What can hang from each mark
J192: J706
J671: J706 J883
J883: J192 J473 J530 J671
J530: J883
J473: J706 J883
J405: J192 J384
J706: J192 J384 J530 J671
J384: J706 J883

Known rows, with every way that one mark hangs from another
(J192 J706): [ 13 -14  14   0 -21   4   2   9  19   8   9   8   2   7  10   2 -10 -10
 -17  -6  17   9   2  -9 -10  -7]
(J405 J192 (J384 (J706 J530) J883)): [ 18 -35  88  18 -37  18   4  -1   4  50   8 -22  -8  -5  -1  13 -13  -2
  -6 -10   9  29 -15 -16  11 -14]
(J405 J192 J384): [ -4 -20  19  18 -19  14   1  -2  14  28   4 -11   0  -1 -15  -8  -5  -3
   3  -9  15  24  -5 -17  -2  -3]
(J405 (J384 J706)): [  6 -22  28   9 -27   9   1  -2  15  27  16  -2  -8  -2   3 -10  -9  -9
 -13  -8  14  33 -12 -16   5  -9]
(J883 J192 J473 J530 (J671 J706)): [ 19 -13  -1   9  11   5   8  -7  23  20  27   6  22  11  -8  -5  34  -1
 -22   8 -57  -9  10   4 -22 -10]
(J883 (J192 J706) J473): [ 47 -14   0  -8 -16  -3   6   6  51   9  16   9  20  14  -3 -10  -6   5
 -17   5  27  -2 -11 -12 -32  -8]
(J706 J192 J384 J530 J671): [ 38 -31  20  13 -12  -9  10 -15  15  31  13  -9  26  13   1   9 -19   0
  -2 -16   9   0  -5  -3  16   2]
(J473 (J883 J671)): [-18 -17 -21   9 -16   7   3   2   4  27  14  22  18   7  13  -8  22 -28
 -16   9   8   7  13  -9   5 -11]
(J706 J192 J530 (J671 J883)): [ 19 -28  29   8   1  -6   5 -14   9  27  10  -6  24  10  -3   0 -28 -19
  -6  -9  -7   3  -4  -7  13   1]
(J530 (J883 J473 (J671 (J706 J192 J384)))): [ 28 -13   1  20  -2   0   5 -18  35  17  33  -9  30  16 -12 -16   3  12
  -9   1 -13 -18  -9  -4 -22   4]
(J405 (J384 J883)): [  8 -27  37   8 -36  12   0   3   3  20  12  -3   6   0  -7  -7 -12  -2
 -10 -21 -28  24 -13 -15   5  -9]
(J405 (J384 (J706 J192 J530 J671))): [ 28 -32  50  23 -23  -5   7  -8  20  56  16 -11   8   3  -2  -3 -23  -9
   0  -5   5  23 -11 -15  20  -8]
(J671 (J706 J530) (J883 J192)): [ 16 -32  19 -11  -4   7   0 -17   8   6  19 -17  19   7 -21   8  -3  -8
 -22  -9 -45  -2 -10   6  -9   1]
(J192 (J706 J530 J671)): [ 23 -21  37   9  -7  -5   7   5   6  35   9   1  15   9  16  16  -7 -19
  -9 -15 -22  -9   7  -5   6 -11]
(J706 J192 J384 J530 (J671 (J883 J473))): [ 43 -21  23   5  19 -12  10 -24  33  23  10  -3  38  17   9  -2 -20   0
  -6 -15  10 -10 -24  -6   1   4]
(J473 (J706 J530) (J883 J671)): [-24 -30 -14  -5  -9  12   6  -3   6  42  11  16  36  14  32  -7  30 -25
 -19  22   7  -7  17  -5  12 -10]
(J192 (J706 (J530 J883) J671)): [ 27 -21  34  13 -18   4   5   3  -3  43  20 -12  16  12   7  10  -8 -26
  -5  -9 -33 -26  11  -9  -1  -6]
(J706 J192 J671): [ 18 -25  10  12 -19  -7   5  -2  18  27  14   8  18   9 -18 -10 -23  -7
  -5 -13   0  15   4 -14  11   0]
(J530 (J883 J192)): [ 27 -25 -14  -3 -41  14   0  -2   8  15  29 -17  16  12 -29 -15 -11 -13
 -12   3   2  -5   4 -12 -16   2]
(J706 J384 (J530 (J883 J192 J473 J671))): [ 51 -18 -10  11  -5   5   8 -15  17  24  30 -26  38  18   5  -7  10  -4
  -9  14   9 -34  -3  -1 -23  -7]
(J192 (J706 (J384 (J883 J473)) J671)): [ 49 -20  45   6 -14 -10   8   2  28  27  10  18  18   9  14   8  -9   9
 -13 -35 -19  -5 -24 -16  -8 -12]
(J530 J883): [  6 -17   1   1 -26  16  -1  -1   0  14  24 -10  13  11 -12 -12  -8 -16
 -12  -6  -8  -6  12 -10  -5   2]
(J405 J192 (J384 J706)): [  1 -23  40  18 -28  14   1  -2  18  39   8  -8 -17  -5  -8  -6  -9  -5
  -4  -6  36  36 -12 -21   2  -8]
(J530 (J883 (J192 (J706 J384)) J473 J671)): [ 54 -10 -17  14 -19  -1   6  -4  33  16  27  -9  18  15   8  -9   3  -4
 -11  15  26 -26 -14 -13 -41 -11]
(J671 (J883 J473)): [  8  -8   7 -11  15   4   1  -8  26  -1  10  11  24  11   5 -17  -7  -7
 -20  -9   2   2 -12 -10 -14   0]
(J405 J192): [ -1 -19  17   7 -17  13   2   1  10  17   6  -2   3   3 -15  -2  -7  -5
  -7  -9  24  14   8 -11  -2  -1]

Rows
[ 38 -25  -8  -7 -24  -1   2 -10  25  -6  10  -5  -2   6   6   8 -21  -8
 -20  -5  44   9 -30 -10 -25  -4] => (J671 (J883 (J192 (J706 J384))))
[ 23 -27  11  -6 -12  12   9   2  22  32  18  13  27  14  12 -15  22   0
 -26  16 -21  -2   7 -11 -14 -16] => (J384 (J883 J192 (J473 J706) J530 J671))
[ 31 -12 -17  10 -13   6   3  -2  21  21  31  -9  31  14 -14 -27   7 -10
 -12  17  -2 -20   6 -13 -28  -8] => (J530 (J883 J192 J473 J671))
[ 45 -44  40  -6 -33   6   5 -14   5  13  23 -20  20   8 -22  21  -2  15
 -21 -25 -47  -2 -17   8  -3  -2] => (J671 (J706 (J384 (J883 J192)) J530))
[ 41 -25   2   9 -41   0   3   5  12  35  26  -7   8   9 -21  -5 -14 -21
  -6  -5 -15 -12  -1 -19 -16  -6] => (J530 (J883 (J192 (J706 J671))))
[ 38 -24  17  -6  14  -7   6 -13  21  26  14  -1  38  13  -6  -8  -6 -12
 -12 -10 -25 -13 -12  -8  -7  -5] => (J706 J530 (J671 (J883 J192 J473)))
[ 21 -26 -15 -25 -13   5   5  -2  50  16  16  14  37  17  -9 -30   3  10
 -21   6  21   0  -7 -14 -18  -1] => (J883 J192 (J473 J706))
[  8 -12  16  -2  19  -5   3  -8  20  19  10  18  28   9  -1 -16  -6 -13
 -14 -24 -31  -2 -11 -15  -2  -3] => (J706 (J671 (J883 J473)))
[ 31 -36  37  -2 -12  -2   4 -13   2  36  18  -8   6   2  -4   5 -18 -24
 -20  -9  -7   9 -14 -10   9 -10] => (J384 (J706 J530 (J671 (J883 J192))))
[ 12 -36  10  -4 -15  10   6 -16  -4  46  21 -11  33  17   9  -2   2 -12
  -8 -17 -24 -25   3  -8  13   4] => (J473 (J706 J384 (J530 J883) J671))
[ 29 -36  21   4 -49   9   1   2  12  20  16 -11   8   1 -25 -11 -15   1
 -10 -11 -18  25 -19 -17  -5  -9] => (J405 (J384 (J883 J192)))
[ 24 -30   2 -29   9   6   5 -14  39  15  12  -1  44  18   6 -19  -2  -2
 -23  11  16 -10 -14  -7 -16  -1] => (J671 (J883 J192 (J473 (J706 J530))))
[ 32 -33  65  14 -38   4   9   0   6  50  20  10  -7   5  -3   8 -19  -9
 -17 -13 -16  28   3 -16  20 -10] => (J384 (J706 J192 J671) (J883 J530))
[ 19 -24  27  14 -36   3   3  -5  33  29  17  -5  -5   2  -6 -14 -26  -1
  -8   3  46  40 -16 -19   4  -4] => (J405 (J384 (J706 J192)))
[ 37 -14  -6  -9  -5   8   9  -3  33  16  19   4  23  17  -5  -9  13   0
 -18   8  -4  -2   6  -5 -18  -4] => (J883 J192 J473 J530)
[ 16 -34  57  30 -19   3   4  -8   7  32  19 -19  18   2  -8   4  -4   2
  -6  -3 -57  14 -10  -1   6 -11] => (J405 (J384 (J883 (J671 (J706 J192 J530)))))
[ 41 -31  25  -4 -41  15   3  -7   5  33  33 -27   8  10 -12   0 -12 -16
 -17  10  16  -5   4  -7  -6  -4] => (J384 (J706 (J530 (J883 J192))))
[ 11 -24  -2 -11   6  -4   8 -10  35  31  11  23  38  16  11 -18   7   8
 -14 -25  -4  -7 -11 -14   3   1] => (J883 (J473 (J706 J384 J671)))
[ 15 -22   6  -3   5   0  12  -6  44  45  13  24  35  22   5 -20   4   3
 -11   2  -7  -1  10 -15   4   2] => (J883 (J473 (J706 J192 J671)) J530)
[ 17 -24  16 -20  15   4   7 -16  48  15   8   3  45  21  13 -21 -17   3
 -17  13  34  -4 -13  -8  -8   5] => (J671 (J883 (J473 (J706 J192 J530))))
[ 35 -27   6 -15   1   0  12 -17  55  21  11   0  47  24  18 -12  -8  21
 -13   7  50  -8 -13  -4  -4   7] => (J883 (J473 (J706 J192 J384 J530)))
[ 36 -26   3   6 -30  -8   4   7  19  27  15   9   6   6 -12   0 -13 -13
 -11 -10  -6   5  -5 -16 -10 -11] => (J883 (J192 (J706 J671)))
[ 35 -19  30  -6 -14   4   6  -4  24   6  14   8  25  11   5  -3  -6  16
 -19 -28  -1   2 -19  -8  -8  -4] => (J706 (J384 (J883 J473)))
[ 35 -22   7  14 -18  -1   6   5  11  19  15 -11  12   7  16  10  -1 -18
 -15  22  15  -8   7  -2 -16 -20] => (J883 (J192 (J706 J530)) J671)
[ 28 -13 -14   6  -2  -2   5   1  30  12  19   6  28  10  -5 -22   7  -3
 -16  12   7  -2   2  -9 -20 -13] => (J883 J192 J473 J671)
[ 43 -35  32   6 -37   5   5  -7  -3  52  33 -21  12   8 -18   0 -11 -23
 -12  -3 -17  -9   4 -12   4  -7] => (J384 (J706 (J530 (J883 J192)) J671))
[  5 -18  21   6  -4  -5   1   0   5  18   6  14   0   3   9   4 -18 -26
 -15 -20 -16   6 -11 -16  -3  -9] => (J192 (J706 (J671 J883)))
[  7 -28   3   9 -19  13   5  -7  10  37  24 -16  33  17   9 -17  -6 -16
  -8  29  21 -14  17  -8   0  -1] => (J473 (J706 J192 (J530 (J883 J671))))
[ 22 -22  24  21 -16  -3   7  -1  17  34   2   4  -6   2   2  16 -10  -4
   0 -24  22   6 -10 -16  -3  -6] => (J405 (J192 (J706 J384 J671)))
[ 27 -36  11  -9  -5   4   2 -27  10   0  19 -20  18   8 -13  15  -2   1
 -22 -16 -24  -4 -24   9  -9   4] => (J671 (J706 J384 J530) (J883 J192))
[ 30 -20  61  -7 -22   6   5   4  25  22  19  14   9   7   4  -8 -10   6
 -27 -17   4  17 -12 -15  -4 -11] => (J384 J706 (J883 J473))
[ 47 -14  39  -2 -12   7  11   0  28  15  11  11   8  14  31  18   5   8
 -22 -15  -3  -4 -12  -6 -18 -10] => (J192 (J706 (J384 (J883 J473 J530))))
